Each row comes from the steps of one path. Every step used is in the known rows, and no mark comes twice. Write the path behind each row, first mark first.
(in the rows, 128 means zero)
Known rows
kezab/semuk/zifi/gakavi/pala: [ 72 107 133 160 137  70 129 176 107 148 122 105  92 152 123  96 121 149
 125 137 202 134]
semuk/zepun/sufoz/ganap/vavot: [ 70 142 133 166 132 115 119 172 106 108  99 119 135 138 121 165 105 138
 125 147 166 144]
zifi/semuk/zepun/sufoz/ganap/vavot/kezab: [ 57 168 125 202 137 112 104 176 130 110  85 142 148 133 101 147  97 131
 154 127 180 137]
sufoz/ganap/vavot: [ 89 146 121 154 112 115 123 157 106 119 110 109 138 121 144 166 106 135
 123 130 152 136]
vavot/kezab/semuk/zifi/gakavi: [ 69 123 114 166 141  91 124 150 125 140 122 134 112 139 107 100 112 152
 137 137 212 124]
kezab/semuk: [ 98 127 121 153 124 101 132 140 113 134 139 103 132 152 129 123 114 152
 137 138 160 139]
sufoz/ganap/vavot/kezab/semuk/zifi/gakavi: [ 56 143 114 179 128  94 116 167 113 137  98 133 108 133 122 140 118 140
 129 131 212 135]
gakavi/pala: [ 99 121 130 140 132  79 126 159 118 120 135 109 133 137 137 116 102 152
 131 130 166 139]
kezab/semuk/zepun/sufoz/ganap/vavot: [ 65 146 131 180 129 104 119 173  98 123 102 109 126 161 119 161 118 143
 130 146 171 156]
semuk/zifi/gakavi/pala/vavot: [ 67 122 128 159 150  64 133 197 108 133 127 106 108 133 115 110 116 142
 120 138 213 134]
zepun/semuk/zifi: [ 76 134 108 157 140 123 124 161 129 131 118 113 128 144 115 123 100 138
 140 152 174 112]
sufoz/ganap/vavot/kezab/semuk: [ 79 162 111 174 120  97 113 151 116 122 113 126 138 137 133 154 113 147
 141 124 182 153]
gakavi/pala/vavot/kezab/semuk: [ 80 154 117 174 151  45 123 176 120 123 146 118 138 152 113 115 117 158
 150 126 212 168]
kezab/semuk/zifi/gakavi/pala/vavot/ganap: [ 56 129 130 164 159  46 122 210  89 143 130  94  98 148 117  95 121 154
 138 149 250 147]
zepun/sufoz/ganap/vavot/kezab/semuk/zifi: [ 57 157 109 176 143 111 114 164 108 119 103 135 125 150 115 156 126 142
 158 137 199 150]
zepun/semuk/kezab: [ 81 131 104 156 125 114 122 149 146 115 132 110 144 149 111 120  99 127
 126 142 156 140]
pala/vavot/kezab/semuk/zifi/gakavi: [ 60 140 110 179 151  73 129 171 119 140 129 127 119 142  97 111 118 149
 140 138 228 139]
ganap/vavot/kezab/semuk/zifi/gakavi/pala: [ 70 127 125 177 144  67 117 184 113 130 104 136 108 126 114  99 122 150
 122 122 220 146]
zepun/semuk/zifi/gakavi/pala/vavot/ganap: [ 50 143 123 173 154  63 104 219 104 133 120  95 102 138 111 101 102 138
 133 156 241 127]
zifi/semuk/zepun/sufoz: [ 75 134 135 181 140 117 122 166 127 121 110 119 143 148  97 115  97 136
 151 140 157 124]

Write each row's path
[ 85 127 113 162 128 114 134 152 148 119 129 117 152 141 109 108 101 124
 139 118 151 137]
zifi/semuk/kezab
[ 67 153 119 181 139  87 119 166 124 121 104 136 139 141 119 146 102 158
 134 133 203 155]
sufoz/ganap/vavot/kezab/semuk/zepun
[ 83 130 132 176 139 110 132 164 137 127 113 119 147 136 109 107  86 144
 141 131 164 120]
zifi/semuk/zepun
[ 87 144 130 144 155  55 118 194 101 113 144  96 136 131 130 115 101 156
 142 140 214 152]
gakavi/pala/vavot/ganap
[ 55 150 122 175 144  90 111 151 123 122 121 130 129 172 108 141 107 156
 156 148 199 150]
vavot/kezab/semuk/zepun/sufoz/ganap
[ 70 145 125 183 135  39 113 179 113 133 138 118 118 142 110 105 118 150
 131 127 217 159]
zifi/gakavi/pala/vavot/kezab/semuk
[ 80 107 125 146 132 109 132 154 116 135 121 117 112 126 119 112 106 141
 119 144 183 108]
semuk/zifi/gakavi
[ 62 125 128 173 146  55 133 197  99 147 131  98 100 156 113 107 128 147
 127 138 219 148]
kezab/semuk/zifi/gakavi/pala/vavot
[ 74 131 116 177 137  97 122 164 116 132 104 138 118 120 108 113 116 145
 124 129 208 135]
ganap/vavot/kezab/semuk/zifi/gakavi
[ 66 154 123 173 144 104 108 165 122 101  99 144 144 130 112 157  97 144
 138 140 189 148]
semuk/zepun/sufoz/ganap/vavot/kezab
[ 71 165 114 179 122 105 103 152 105 115 112 125 134 146 123 162 123 138
 150 133 174 158]
zepun/sufoz/ganap/vavot/kezab/semuk
[ 82 129 136 163 128  58 123 184 104 129 136  98 117 129 121 116 113 137
 112 132 190 142]
zifi/gakavi/pala/vavot
[ 66 148 109 169 172  50 131 188 125 128 136 126 129 157 108 108 120 163
 156 130 236 162]
gakavi/pala/vavot/kezab/semuk/zifi
[ 86 141 121 179 149  89 125 165 130 116 111 143 148 130 107 118 101 161
 129 130 199 154]
ganap/vavot/kezab/semuk/zepun
[ 66 119 123 167 148  60 117 169 123 139 123 132 101 147 112  89 116 157
 136 130 225 137]
vavot/kezab/semuk/zifi/gakavi/pala
[ 59 138 133 189 154  29 117 194 123 133 128 126 118 150  97  96 109 159
 125 134 238 161]
zifi/gakavi/pala/vavot/kezab/semuk/zepun
[ 91 111 140 151 119  73 118 162 111 129 129 106 110 127 130 105 106 142
 110 132 170 126]
zifi/gakavi/pala
